Each row comes from the steps of one walk. Every step used is in the known rows, and no mark comes twice. Write the walk behind each row, first mark first.
Known rows
Z H N C: [  7  -9 -14  32  13   2   0  23   4  12  18  13 -10  -8  -9   6   8 -14
 -23 -16   6  14  14 -27 -17   1   1 -18  -2  -3  13   7  -8 -18   7   5
 -34   4 -12   3  13  10   5   4  15 -14 -15  14  18  24  12   4 -30  -9
   3 -16  24  25  -9 -22  14  21   7 -23  15]
Z C N: [ -4 -17   3  31  21   9  11  24   5   6  23  12  -8  -9  -7   2  -1 -20
 -38 -16  -2  21  11 -30 -10  -6 -13   5 -19   3   9  -8   5 -26   9   9
 -22  -6   4  28   0  13  -2 -14  19 -20 -23  17  -4  24  18 -13 -17   4
  17 -19  16   9  -2  -3  11  19   9 -22   9]
Z H N: [  2  -9   1  29  17   3  -8  32   6  12  26  12  -1 -17 -11   1   9 -19
 -32 -13   1  20  24 -25  -7  -3  -3  -7 -14   6  12  -3  -2 -25   0  16
 -31   2  -4  12  11   9   8 -14  24 -17 -21  14   6  22  14  -3 -11   2
   6 -14  20  11   1 -12  11  18   8 -29  16]
N C: [ 25  -8  -7  31  11  10   2  19  -1  -6  -6  -1 -12  -1  -1  -1   1  -9
 -26 -24   3  11  15 -12 -25  -2 -25 -19  -9  -7  28  -5  -8  -7  23  -1
 -17  -1  -6   5  13   3  -4   8  -1 -22 -27  25  23  25  36  -1 -21   1
  11 -15  26  11 -24 -12  17   9   8 -18  11]
C H N A: [ 11   0   1  29  -7  11 -15  19   0  21  23   7  -3 -10 -14   4   7  -1
 -37 -17  12  21  10 -24 -15  -7  -7  -1 -19   3  10   0   1 -22 -11   3
 -29   0   5   7  20   9   4 -15  30 -12 -20  26  22  14  23 -11 -17  -8
   1  -6   2  -5  13 -13   0  26   8 -26   5]
G A N H Z: [ 20  -3 -11   5   5  10  -2  -8 -29  -2 -19   1   6 -13 -11 -15  28  -4
 -18 -20   1   4  24   4 -24 -12 -18 -22   2 -14  10 -24 -36   8  13  -4
   3  -6   3 -11  21  -8   0   8 -29  -6 -23  37  38  14  43 -13  -5   3
   5  -9   3  17 -18   1  42  26  17 -18  10]
G A N H Z C: [  1 -16 -19   2  15   4   4  -4 -27   1  -5   8  15 -17 -13  -9  26 -10
 -19 -14  -1   3  21  -7 -21 -17  -1 -15   7  -7  -5 -22 -35   5   9  -6
   0  -8   3  -6  13   0   4   8 -29  -3 -22  34  33  18  32 -17  -4  -1
   5 -15   0  23 -16   8  38  32  25 -21  14]
N H Z W: [ 34 -19  -6  25  -3   8   2   8 -27  -8  -9   8 -17   2  -4  -1   8 -11
 -27 -17   9   7  25  -5 -34  -7 -22  -9   7   6  26 -23  -6   2   6  -5
   3 -21   4  -1  20 -18   8  18  -5  -9 -31  27  18   7  36 -14   6  12
   2 -30  23  31 -14  -7  40  28   9 -14   8]
A N C H Z W: [ 33 -31 -32  21 -10 -11   6   1 -31   0 -11  16 -10  21 -12 -17  21   0
 -25 -15   8  11   9  10 -42  -1   9 -20  18 -14   2 -17 -28   6   1  -8
   0 -26  12 -14  29 -13   9  33 -25   7 -31  20  44  11  38  -9 -17   2
 -17 -22   8  29  -7  -7  54  23  14 -18   7]
Z W: [ 35 -17  -4  28   5  17  -5  20  -9 -12   7   2 -11  -2  -6  -4  -4 -21
 -37 -19  -5  18  26  -5 -18  -4 -23   2 -13   6  36 -22  -1  -9  13   7
  -5 -23  12   7  20  -7   2  -3   4 -20 -39  24  11  15  35 -14   8  19
  10 -15  26   4 -10   5  17  11   7 -19   5]
W Z: [ 35 -14   4  24  33  23  -5  25  -2 -13   3   3 -12 -11  -7   3  -9 -16
 -40 -22  -9  22  28 -20 -13  -7 -14 -14 -16   5  27 -13   3 -13  -1  17
 -19 -12  11   7  16  -7 -11  -1  12 -26 -35  39  25  35  30 -16  -4  23
  19 -13  10  -9 -19   4  15   5  11 -27  12]
C N: [ 13  -8   8  34  11  16   0  19   4   2   9   7 -16  -7  -8  -4  -1 -11
 -38 -20   2  22  16 -20 -14  -1 -28  -4 -26  -2  23 -10   7 -22  13  10
 -19  -1   1  25   9   6  -3 -16  17 -22 -26  22   5  23  34  -6 -21   9
  11 -14  23   1  -3 -10  14  11   3 -22   5]
C Z H N A G: [ -6 -17  -5  13  12   7  -1  10 -26  35  46  25  11 -23 -10   4  17  -6
 -40 -12  11  24  12 -35 -23 -19  19   8 -19  16 -11   4  11 -34 -11   7
 -37  -4  -4   6   1  23  15 -16  25  -7 -20  12  18  20  -4  -2  19  -8
   1  -3   9   3  25  19  -2  27  21 -37   7]
A N C: [ 28  -6 -20  23  10  12  -1  17  -2  -9 -11   3  -4   0  -4 -14   7  -7
 -26 -21  -3  15  10   3 -25  -6 -18 -28 -11 -26  18 -16 -25   2  17  -3
 -12   1   5  -3  22  -6  -7  18 -18 -18 -21  31  34  26  43   1 -26   5
   6  -8  19  -4 -28  -7  24   3  16 -22  12]
C Z: [  7 -19   4  17  14   9  -2  22  -8  -1   9   8   0  -4   3  -4   8 -10
 -33 -20   1   9  24 -18 -24 -10 -14   4 -12   3  11 -16  -3 -22  16   5
 -13 -10  -1   8  11   1   1   3  -3 -25 -35  13  17  21  36  -4  10   7
   8 -12  16  12  -8  -1  24  13  12 -24  14]
C Z H N A: [ -8 -10  -6  16  11   4 -12  25  -9  21  40  21   5 -16 -10   4   6  -9
 -37 -20  14  21  14 -34 -18  -9  12  11 -14  12  -2   3   1 -33  -9   9
 -37  -4   1   6   7  17   6 -14  21 -16 -29   6  10  16   4  -4   5  -7
  -1  -3   7   6  19  -2   4  31  19 -34   8]
A N H Z W: [ 36 -19 -21  18  -4  10  -1   4 -28 -11 -14  12 -11   1  -6 -14  13 -10
 -27 -16   2   9  21   9 -33  -9 -16 -18   8 -10  16 -32 -23  14   1  -5
   9 -19  14 -10  28 -25  10  23 -24  -4 -31  33  26   8  45 -13  -1  13
  -4 -22  17  13 -17  -3  48  21  15 -20   7]
N A G: [ 22   0   4  23   6  26  -5  12 -18  14  20  -1   9 -22  -6  -2   3  -6
 -43 -20   8  25   8 -21 -20 -21 -15  -2 -31   5  18 -16   9 -14   7   4
 -16  -1   4  17   4  14   1 -16  20 -23 -31  33  21  27  24 -12  19   8
  17  -3  14 -25   3  27 -10   9  21 -30  -2]
G A N: [ 19   1  -7   7  15  19 -13   2 -13  -8  -4  -6  13 -20 -13 -19  17 -14
 -30 -20 -10  16  25   4 -11  -9 -18 -15 -19 -14  19 -24 -27  -3  19   8
  -2  -7  11  -7  19   1  -6 -14 -23 -15 -30  36  34  20  44 -11  -1   9
  14   4   7 -14 -17  12  21   6  14 -21  11]
A N: [ 23  -4  -6  19  16  15 -10  24  -3  -8   0   2   7 -12  -6 -18   5 -14
 -35 -20  -8  18  19   0 -19 -10 -18 -17 -20 -17  19 -26 -18  -4  12   8
  -6  -3  15   6  20  -8  -3   0  -8 -22 -27  33  23  25  47  -4 -10  15
   9  -5  13 -21 -20   3  20  -1  15 -28  13]
H Z C N A G: [ -3 -16  -3  27  16  10  16   8 -33  32  34  24   2 -18 -12   0   4  -3
 -44 -16  19  27   1 -40 -23 -22   1  14 -23  13 -13  -8  15 -25  -3   5
 -20  -6   3  32 -12  25   9 -20  28  -7 -22  16   7  25   4 -15   7  -3
   4 -14   2  -1  26  27   8  28  26 -22  -6]
G A: [ 16  -2   5  14  13  20  -8   9  -9  -4   0  -9   7 -19 -10  -5  11 -13
 -28 -22  -6  16  28  -9  -7  -8 -29  -4 -17   6  27 -16 -12 -15  24  11
  -7  -8  -2   2  15  11  -5 -20  -7 -21 -36  29  24  20  36 -14   7   7
  18  -3  15   3 -13   9  14  13   9 -20  11]

Which walk is each row?
[-10 -10  -6  27   6   6  -8  24   0  23  37  13   4 -11 -16   8   5  -8
 -37 -14   9  18   7 -31 -11 -12   7   7 -17   9  -3   2   0 -24 -16   2
 -34  -5   7  12  13  19   2 -11  34 -10 -20  19  14  17  11 -15 -14  -9
   4  -9  -3   6  15  -8  -3  33  15 -27  10] => Z C H N A
[ -4 -24   2  33  23  -1  16  23 -13  10  21  21  -7 -12  -7   0   2 -11
 -34 -16   9  21  14 -36 -17 -10  -7   9 -12   6  -4 -11   1 -22   7  11
 -14  -9   1  33  -2  12   5  -6  16 -12 -26   7   0  22  15 -12 -13   2
   3 -26   5  23   8   0  27  30  16 -19   8] => H Z C N
[ 19 -15 -22  20  -2  -3   2   9  -3   4 -11   5  -4  10  -8 -14  18   0
 -24 -16   2  11   3   9 -31  -3   3 -29  -3 -23  10  -8 -28   1   8  -7
 -13  -3   3  -9  26  -5  -1  26 -19  -9 -21  32  44  22  44  -3 -35  -1
  -3 -12  10  11 -21 -13  29  12  12 -25  14] => A N C H
[ -5 -28  -2   6  18  -8   0  27  -8   8  19  18   7  -8  -3  -4  15 -13
 -32 -18   1  14  16 -20 -21  -7   9   2  -7   8   7  -9  -6 -29   9  12
 -20 -12   2   4   3   8   4   4  -7 -21 -36   8  10  21  16  -5  13   7
   3 -18  15  26  -1   1  23  23  17 -32  18] => C Z H
[ 37 -21  -5  27   7  10   0  18 -28 -10   2   9 -10  -2  -5  -6   2 -14
 -33 -21   4  18  28 -11 -26  -5 -19   4   0   8  21 -26  -3  -9  11   6
   2 -25  10   6  17  -6   9   2  -3 -11 -44  14  12  12  33 -15  17  15
   0 -22  17  15  -2   7  36  20  14 -13   5] => H Z W
[ 33 -33 -19  28 -12  -8   9   4 -28   5  -8  12 -16  23 -12  -6  16  -1
 -22 -17  12   9  12  -3 -38   0   0  -8  18   1  10  -8 -12  -4   5  -8
  -5 -25   0  -6  24  -7   7  26  -9   3 -37  15  33   8  30 -13  -9  -4
 -14 -28  12  46  -3  -9  45  31   7 -13   6] => N C H Z W
[  3  -2  -2  24   9  15  -5  17 -14  32  40  13   7 -28 -13   4   8 -11
 -39 -13  11  30  10 -30 -13 -18   5  -3 -28  13   5   0  10 -28  -9  10
 -36   3   0  13   2  23  13 -25  37 -11 -17  23  15  24   1  -5   8  -2
   8  -2  11 -11  20  17 -13  19  18 -34   4] => Z H N A G
[ 28 -21  -5  33  -9  12  10   0 -24   3  -4  17 -33   9 -11  -2   5 -11
 -32 -14  10  12  21 -11 -31   0 -23  -4   6   5  21 -15   2  -6   2  -1
  -5 -18   1  10  17 -14   9   9   5  -5 -27  21   9   7  32 -16 -13   6
  -4 -31  27  37   0 -14  41  31   2 -16   1] => C N H Z W
[ 12 -22   7  24   2 -11   2  19 -16   9   1  10   3  -1  -5  -8  18   2
 -25 -17  10  14  18 -14 -27  -9  -5  -6  -3   3   3 -17 -12 -15   3   7
  -8 -12   2  11  13  -1   7   7   4 -10 -37  18  24  18  34 -14  -4   5
  -7 -24   3  26   4  -6  38  25   9 -22  13] => C H Z
[ 21 -29  -8  17   5  13  -4  16 -20 -10  11  11  -8   6  -2  -5   1 -17
 -38 -20  -5  11  26  -9 -29  -5 -10  11  -5  11  20 -20   0 -19  10   3
  -8 -28   8  -4  19  -4   6   5 -12 -16 -42  13  17  10  34 -10  21  14
   4 -14  21  19  -5   8  28  16  12 -22   9] => C Z W
[  4 -27 -28   6  17 -11   6  16 -12   4   5  20   5   2  -3 -12  19  -9
 -26 -17   1  14   5  -4 -33  -7  17 -17   6 -15  -5  -5 -28  -9  10  -2
 -19  -7   3  -8  12   3  -1  26 -29 -11 -28  11  32  23  23   2 -10  -2
  -6 -14  14  20 -16  -4  34  17  23 -32  17] => A N C Z H
[ 15 -22  -2  18  45  15   4  31   2 -10  18  10  -7 -16  -7   8  -9 -21
 -40 -18  -7  20  25 -32 -10 -13   0  -5 -11  11  15 -11   2 -14  -3  14
 -23 -15  13  12   5   2 -10   1  11 -23 -34  34  14  37  17 -20  -3  20
  21 -17   5   0 -18  10  12  13  18 -30  16] => W Z C
[ 16 -14  -1  22  36  11  -7  28   5   2  26  18 -13 -17 -10  10   0 -20
 -38 -15  -4  28  32 -32  -8  -4  10 -14 -11  10  14   1   4 -25 -13  26
 -38  -7   3   6  11   3   0 -10  29 -17 -24  27  16  31   5 -11 -14  13
  11 -12   7   4  -2 -10  11  19   7 -35  15] => W Z H N
[  9 -26  -4  23  29  17  13  11   4   6  12  15 -26  -4  -9  11  -4 -18
 -40 -14  -3  14  15 -32 -16  -6  -1 -14  -7   6  15  -1   7 -11 -10   5
 -29  -6   3  15   5  -3 -10   8  16 -19 -18  41  13  29  15 -22 -31  11
  17 -26  12  18 -17 -12  17  27   9 -30  13] => W Z C N H
[-13 -18  -5  26   4  12   0   6 -15  37  44  17  10 -19 -14   6  17  -6
 -40  -3  11  22   3 -32 -16 -22  17   5 -22  16 -14   3  10 -24 -19   0
 -34  -2  -2  17   6  23  15 -13  38  -1 -14  27  23  23   3 -13  -3 -10
   4  -4  -2   4  21  14  -9  25  17 -31   8] => Z C H N A G
[ 16  -2   6  33   2  27   6   3 -15  27  26   8  -7 -18  -9  -1   1  -3
 -46 -18  10  30   3 -25 -18 -15 -19   3 -36   3  14  -6  21 -25   5   7
 -22   1   2  25   0  20   1 -25  30 -17 -21  29  13  24  20 -11  -3   3
  14  -3  16 -22  13  22  -7  12  14 -26  -7] => C N A G
[ 20 -16 -22   9  -2 -11   5 -12 -31   9 -17   7   5   5 -19 -19  34  11
 -15 -17   7   6  12   8 -31  -5   5 -22  12 -19  -7  -9 -42   1  12  -7
  -1 -11  -2 -18  25   2   2  14 -34   4 -26  26  55  15  39 -12 -21 -10
 -10 -11  -6  29  -9  -3  49  29  15 -16  10] => G A N C H Z
[ -7 -19   0  28  11  12  13  13   7   9  12  12 -16  -7  -8   5   6 -18
 -31 -10   2   8   8 -25 -15  -6 -15 -11 -10   1  13  -5   2  -9   5   0
 -21   1  -2  24   6   3   0   4  14 -19 -13  28   2  23  24 -13 -30  -1
  12 -27  24  26 -15 -18  13  27   7 -23  12] => Z C N H
[  0 -23 -30  -8  13  -9   3  -4 -22   7   3  14  13  -3 -11 -14  31  -9
 -23 -18  -2   9  14   0 -27  -6  16 -13   7 -12  -5  -1 -36 -11  16  -2
 -14  -9  -5 -23  13  13  -2   9 -42  -4 -29  18  43  18  23  -3  -3  -9
  -2  -5   9  25 -13   6  34  27  23 -27  15] => G A N C Z H
[ 18   3 -11   5   3  20 -10  -5 -11  -5 -14  -9   5 -14 -12 -13  22 -11
 -25 -16  -7   6  24   9 -17 -10 -21 -28  -8 -15  23 -19 -32   8  15  -3
  -2  -1   3 -12  24  -8  -5   2 -27 -12 -21  49  39  17  50 -11 -13   6
  13  -5  15   2 -29   0  25  15  11 -25  14] => G A N H
[ 18  10   2  36   8  28 -19  26  -2   7  23   3  -5 -17 -10   5  -8  -8
 -36 -23   8  22  18 -29 -11  -9 -25   0 -28   4  21  -6   4 -19   1  10
 -27   2   2  12  18  12   1 -23  34 -19 -22  24  11  18  22  -5  -8  -2
  10   2  11 -22   6  -4  -6  14  10 -21   3] => H N A
[  6 -12   5  33   0   5  -9  19   4  13  17  10  -9  -5 -11  -2  16  -8
 -29 -12   0  14  22 -18 -15  -3  -8 -10 -12   2   8  -5  -1 -20  -3   6
 -26  -3  -3  10  24   2   9  -4  24 -11 -16  24  23  20  30  -5 -23  -3
   1 -11   8  18   3 -20  16  18  -1 -26  16] => C H N
[ 21 -20 -20  22  -2 -14   6   9 -21   6 -15  15  -1  11  -6 -16  25  10
 -18 -17  10  10   4   0 -40  -6   5 -27   7 -21  -7 -12 -31   0   5  -8
  -7  -7   2  -6  23  -7   4  30 -21  -2 -24  24  45  20  41  -5 -30  -5
 -13 -20   1  21 -12 -13  48  23  15 -19  13] => A N C H Z
[ 17  -9  -4  18  28  22  -4  15 -16  24  42  21  -5 -29 -14  11   1 -10
 -47 -14   7  34  18 -40 -12 -16  19  -8 -22  17   5   6  15 -25 -25  17
 -43  -3   6   7   0  16   3 -19  40 -10 -20  35  27  32  -8 -12   6   9
  12  -1   2 -19  15  20 -12  20  21 -39   4] => W Z H N A G
[  5 -19  -8  22  24  12  -6  19  -1  18  36  19  -7 -12 -17  15  -3  -9
 -44 -14   5  22  16 -40 -11 -12  22   2 -13  14  -4  11   5 -24 -31   9
 -38  -9  11   7  15  11  -3  -9  35  -7 -21  34  24  24   1 -21 -14  -1
   6  -8 -16   0  12  -3   1  32  17 -32  11] => W Z C H N A
[ 18 -10 -23  10  -4   0   1 -11 -13   5 -13  -1   5   3 -18 -19  29   0
 -19 -13  -1   6  11  12 -23  -5   1 -27  -1 -20   6  -7 -38   0  13  -8
  -9  -5  -2 -20  26   4  -7  10 -33  -5 -23  38  56  17  44 -11 -29  -6
   1  -6   2  18 -19  -3  30  17  11 -22  11] => G A N C H
[ 23 -16 -14  26  31   5   0  20   4   5  18  18 -24  -7 -11  12   3 -13
 -30 -16   3  20  21 -32 -16   1  10 -24  -1   3  12  14  -2 -17  -9  14
 -41  -2  -7  -4  13   5  -4   5  19 -14 -16  26  29  32   2  -4 -29   1
   7 -17  17  17 -12 -18  16  21   9 -32  15] => W Z H N C
[ 14 -12   7  33   1   9  11   8 -16  10  -5  14 -23  -2  -8   0  11  -3
 -25 -19  11  10  16 -20 -27  -3 -26 -12  -4  -2  12 -11  -2  -9   6  -2
 -11   1  -6  20   6  -5   4   5  11 -12 -20  25  12  17  34 -10 -24  -1
   3 -28  18  31  -3 -20  36  30   4 -19  10] => C N H Z
